Every row comes from one small tree of marks. Brackets hold a mark, then the marks that hang from it, in the order of their numbers. Every link used is in the known rows. Which tree was each row made from?
Known rows
{Q_599 {Q_143 {Q_52 Q_862}}}: [ 0.30  2.22  1.25  0.35  2.47 -3.48  1.99 -0.01 -1.24 -0.91  2.33  1.87
 -2.72  1.96 -0.45 -0.03 -1.11  1.11  1.80  1.51 -1.17 -1.87]
{Q_950 {Q_208 {Q_862 {Q_599 Q_143}}}}: [ 0.05  2.59 -2.11  1.07  2.68 -3.38  0.69 -2.09 -4.58 -1.08  1.50  2.28
 -2.44  3.51 -0.14 -1.50  1.06 -0.43  2.14  1.63  0.59  1.12]
{Q_52 Q_862}: [ 0.80  2.55  1.48  0.75  2.28 -3.38  0.77 -0.87 -2.63 -1.18  2.11  1.79
 -1.87  2.03 -0.47  0.04 -1.59 -1.60  0.28 -0.18 -0.62 -0.77]
{Q_543 Q_143 {Q_862 {Q_208 Q_950} Q_599}}: [ 0.13  3.58 -1.14  3.37  6.76 -5.21 -0.62 -1.43 -1.14  1.44  3.67  3.42
 -2.94  3.83  0.44 -2.05 -0.04 -0.35  0.62 -2.78  3.02  2.26]
{Q_143 Q_52}: [ 0.90  2.50 -0.07  0.88  3.49 -1.15  3.13  1.02 -1.12  0.18  0.49  1.14
 -2.33  2.19  0.99  1.14 -1.15 -0.52  1.48 -0.32 -1.67  0.47]
{Q_716 Q_38 {Q_950 {Q_208 Q_143 {Q_862 Q_599}}}}: [ 0.13  2.26 -0.83  2.36  3.19 -2.46 -0.68 -2.09 -1.15  2.28  1.23  2.31
 -5.21  4.54  0.27 -1.90 -0.19 -2.77  3.84  0.94  0.18  2.73]
{Q_599 {Q_143 {Q_52 {Q_862 {Q_208 Q_950}}}}}: [ 0.08  1.71  1.35  0.37  2.44 -3.57  1.23 -0.12 -0.56 -1.73  2.80  1.95
 -3.27  1.72  0.92 -1.00 -1.26  1.75  2.66  1.02 -0.97 -1.24]
{Q_543 Q_143 {Q_862 Q_52 {Q_208 {Q_950 Q_716}} Q_599}}: [ 0.96  3.04 -0.39  2.93  7.08 -5.04 -1.15 -0.72 -2.14  0.69  3.59  2.72
 -2.60  3.47  0.88 -2.61 -0.68 -0.21  1.31 -2.64  3.26  3.15]
{Q_862 {Q_208 Q_143 Q_950} Q_599}: [ 1.12  2.59 -1.56  3.57  2.24 -2.45 -0.23  0.07 -0.14 -0.58  2.86  2.76
 -3.20  3.21  2.42 -1.94 -1.55 -0.96  1.46 -0.22  0.49  3.11]
{Q_862 Q_52 Q_208}: [ 2.21  2.47  0.97  1.44  3.47 -0.71  2.26  0.02 -3.27 -1.49  3.04  1.11
 -3.28  1.75  3.00  0.07 -1.72 -1.41  2.88 -1.28 -0.28  4.14]
{Q_543 {Q_143 {Q_52 {Q_862 Q_208}}}}: [ 0.28  1.94  1.16  2.17  4.02 -4.49  1.21 -0.45 -1.69  1.36  1.17  2.45
 -2.68  3.03  0.16 -0.60 -1.06  0.40  0.95 -1.40 -0.56  0.12]
{Q_52 {Q_862 Q_208}}: [ 1.16  2.27  1.74  0.77  2.71 -2.98  0.83 -1.32 -2.65 -1.67  2.76  1.71
 -2.69  2.29  0.58 -0.38 -0.94 -1.48  0.79 -0.72 -1.01  0.50]
{Q_543 {Q_143 Q_52} {Q_862 {Q_208 Q_950} Q_599}}: [ 0.18  3.13 -0.90  2.96  7.03 -4.83  0.35 -0.28 -0.51  1.83  2.87  3.32
 -3.53  4.25  1.32 -1.86  0.40  0.64  0.63 -2.90  1.78  2.04]
{Q_862 Q_52 {Q_599 Q_143}}: [ 1.88  3.60 -0.47  2.58  2.29 -2.16  1.57  0.51 -3.46 -1.90  4.09  3.45
 -2.85  2.50  1.32 -0.08 -2.13 -0.48  1.36  1.02  1.05  2.74]
{Q_208 {Q_862 Q_52 {Q_599 Q_143}} {Q_950 Q_716}}: [ 1.01  1.32 -1.57  0.84  2.94 -4.43 -0.81  0.36 -2.52 -2.10  2.80  1.38
 -1.48  2.47  0.93 -3.36 -2.11  1.06  2.55  0.16  3.34  1.90]
{Q_208 Q_143 Q_862 Q_950}: [-0.13  0.87 -1.67  1.47  1.86 -4.74 -0.10  0.22  0.33  1.78  1.26 -0.11
 -2.20  2.82  1.09 -3.21 -1.90  0.36  2.83 -0.95  2.30  0.82]
{Q_208 {Q_143 Q_52} {Q_862 Q_599}}: [ 1.26  1.66 -2.39  2.21  2.57 -3.75  2.09  1.20 -0.86  2.43  1.20  0.91
 -3.07  4.98  1.04 -1.84 -0.05 -0.14  0.29 -0.62  0.59  2.10]
{Q_950 {Q_208 Q_862} {Q_716 Q_38}}: [ 0.47  1.18 -0.57 -0.44  4.65 -2.72 -1.18 -2.70 -3.18  0.09 -0.75  0.45
 -1.32  2.93 -2.54 -2.12  1.27 -2.64  3.50  0.91  0.62  0.57]
{Q_143 {Q_52 {Q_862 Q_208 Q_599}}}: [ 1.54  2.39  0.80  1.29  3.00 -2.29  2.04  0.42 -2.08 -1.38  2.04  2.68
 -3.43  3.41  1.77  0.04 -0.47 -0.55 -0.22 -0.62 -2.04  1.05]
{Q_208 Q_143 Q_862}: [ 0.73  1.54 -1.65  1.51  2.46 -4.09  1.44 -0.15 -1.01  2.53  1.27 -0.46
 -2.20  3.64 -0.17 -1.94 -0.72 -0.86  1.71 -0.63  1.42  1.32]

Which tree is each row?
[ 1.24  2.93  0.82  1.80  2.27 -3.71  0.31 -1.42 -2.77 -2.57  4.30  3.42
 -3.16  3.19  0.36 -1.00 -0.62 -0.70  0.05  0.61 -0.31  0.68]	{Q_52 {Q_862 Q_208 {Q_599 Q_143}}}
[ 1.44  3.14 -0.95  2.35  3.38 -1.74  2.16 -0.14 -1.64 -1.70  3.67  3.25
 -3.68  3.41  1.67 -0.25 -0.09  0.17  1.32  0.75 -0.75  2.44]	{Q_862 Q_208 {Q_599 {Q_143 Q_52}}}
[ 0.72  2.51  0.83  1.75  1.87 -4.16 -0.67 -1.15 -1.99 -3.05  4.26  3.68
 -3.17  2.59  1.15 -1.82 -1.45  0.04  0.76  0.39  0.23  0.32]	{Q_52 {Q_862 {Q_208 Q_950} {Q_599 Q_143}}}
[ 0.77  2.62 -0.98  2.29  2.85 -2.28  0.98  0.19 -0.62 -2.30  3.60  3.57
 -3.68  2.72  2.64 -1.29 -1.06  1.12  2.18  0.54 -0.04  2.02]	{Q_862 {Q_208 Q_950} {Q_599 {Q_143 Q_52}}}
[ 0.18  1.96 -0.71  2.08  3.40 -2.23  0.03 -1.38 -0.76  2.50  0.69  2.29
 -5.58  4.76  0.78 -1.74  0.05 -2.16  3.77  0.82 -0.63  2.56]	{Q_716 Q_38 {Q_950 {Q_208 {Q_143 Q_52} {Q_862 Q_599}}}}
[ 1.27  2.61  0.62  1.23  2.61 -2.60  1.95  0.82 -2.12 -0.93  1.52  2.82
 -2.76  3.19  0.92  0.31 -0.96 -0.61 -0.60 -0.22 -1.73  0.04]	{Q_143 {Q_52 {Q_862 Q_599}}}
[ 1.01  3.48 -1.28  2.30  2.82 -2.19  2.17  0.45 -1.63 -1.08  2.76  3.42
 -2.66  3.09  0.25  0.33 -0.89  0.03  0.70  1.37 -0.26  0.75]	{Q_862 {Q_599 {Q_143 Q_52}}}
[ 1.35  1.08 -0.98  1.30  3.63 -3.30 -1.77 -1.39 -3.06  1.05 -0.14  1.01
 -2.31  4.08 -1.36 -3.39  0.78 -2.56  3.08  1.26  1.06  2.19]	{Q_950 {Q_208 Q_143 {Q_862 Q_52 Q_599}} {Q_716 Q_38}}
[ 1.21  1.90 -1.56  1.58  2.35 -3.49  0.31  0.70 -3.04 -1.28  2.91  2.19
 -2.67  2.83  3.10 -2.38 -2.28  0.09  1.77 -1.80  2.99  3.57]	{Q_208 {Q_862 Q_52 Q_599} Q_950}
[-0.26  2.32 -1.87  1.97  2.58 -2.58  1.08 -0.73 -2.06  1.01  0.55  1.10
 -4.24  4.37  1.53 -1.37 -0.37 -0.38  2.92  1.80 -1.33  1.92]	{Q_716 {Q_950 {Q_208 {Q_143 Q_52} {Q_862 Q_599}}}}
[ 0.71  1.29 -0.87 -0.55  3.85 -2.77 -0.13 -1.60 -5.14 -1.44 -0.46 -0.48
 -0.79  2.37 -0.81 -1.93  0.28 -1.07  3.30  1.33  0.20  1.17]	{Q_950 {Q_208 {Q_862 Q_52}} Q_716}
[-0.12  2.04 -0.88  1.51  2.40 -2.61  0.83 -1.09 -2.84  0.81  0.96  0.18
 -4.09  3.28  1.71 -1.54 -1.31 -0.68  4.18  1.50 -0.63  2.27]	{Q_716 {Q_950 {Q_208 Q_143 {Q_862 Q_52}}}}
[ 1.67  2.53 -1.49  1.50  2.80 -3.49  1.78  0.05 -3.93 -0.85  3.81  2.03
 -2.86  3.53  1.32 -1.40 -1.01 -0.04  1.35 -0.38  2.42  3.15]	{Q_208 {Q_862 Q_52 {Q_599 Q_143}}}
[ 0.82  2.21 -1.08  1.80  3.49 -2.46  0.12  0.08 -0.44 -2.72  2.90  2.69
 -2.58  2.54  1.36 -1.73 -0.92  1.00  2.21  1.20  0.05  1.43]	{Q_862 {Q_208 {Q_950 Q_716}} {Q_599 {Q_143 Q_52}}}
[ 2.30  1.71 -0.05  3.12  3.02 -2.04 -1.37  0.62 -0.62 -0.76  2.88  2.41
 -3.45  2.93  2.56 -2.88 -2.14 -1.65  2.66 -0.58  1.26  4.53]	{Q_862 Q_52 {Q_208 Q_143 {Q_950 {Q_716 Q_38}}} Q_599}
[ 1.80  2.64 -1.35  3.28  2.92 -1.66  1.83  0.64 -0.63  0.37  2.27  2.31
 -3.66  4.17  2.14 -0.73 -0.25 -1.11  0.62 -0.16 -1.13  3.24]	{Q_862 {Q_208 {Q_143 Q_52}} Q_599}
[ 0.11  2.16  0.97  2.16  3.74 -4.73  1.23 -0.14 -1.72  1.70  0.78  2.48
 -2.16  2.88 -0.51 -0.34 -1.52  0.40  0.60 -1.08 -0.35 -0.69]	{Q_543 {Q_143 {Q_52 Q_862}}}
[ 0.85  3.02 -1.09  2.15  5.50 -3.25  0.58  0.19  0.26  0.88  3.19  1.79
 -3.79  3.88  1.85 -1.74  0.45 -0.62  0.91 -1.67  0.85  2.15]	{Q_543 {Q_862 {Q_208 {Q_143 Q_52} Q_950} Q_599}}
[ 2.00  2.34 -0.58  3.54  2.01 -2.10  0.09  1.06 -1.47 -1.09  3.55  2.76
 -3.90  2.88  4.18 -2.18 -2.52 -0.65  2.15 -0.77  0.85  4.78]	{Q_862 Q_52 {Q_208 Q_143 Q_950} Q_599}
[ 0.11  0.93 -1.46 -0.15  3.50 -3.94 -0.57 -0.46 -1.21 -0.77  0.75 -0.37
 -0.51  1.82 -0.25 -2.57 -1.61 -0.01  2.65 -0.75  2.38  0.39]	{Q_208 Q_862 {Q_950 Q_716}}
[ 1.35  3.48 -1.11  2.18  5.94 -2.83  1.61 -0.10 -0.54  1.35  3.20  1.62
 -3.79  4.42  1.04 -0.90  1.19 -1.35  0.20 -1.51  0.28  2.45]	{Q_543 {Q_862 {Q_208 {Q_143 Q_52}} Q_599}}
[ 0.60  1.94 -0.79  0.27  2.93 -2.55  1.18 -1.36 -5.36 -0.80  0.74  0.83
 -2.50  2.64  1.13 -1.23  0.16 -0.88  3.14  0.34  0.23  2.11]	{Q_950 {Q_208 {Q_862 Q_52}}}
[ 0.81  1.77 -1.60  0.25  3.57 -3.37 -0.54 -1.57 -5.22 -2.07  0.72  0.93
 -1.17  3.06 -0.99 -2.41  0.62 -0.48  2.72  2.31  0.78  1.34]	{Q_950 {Q_208 {Q_862 Q_52 {Q_599 Q_143}}} Q_716}
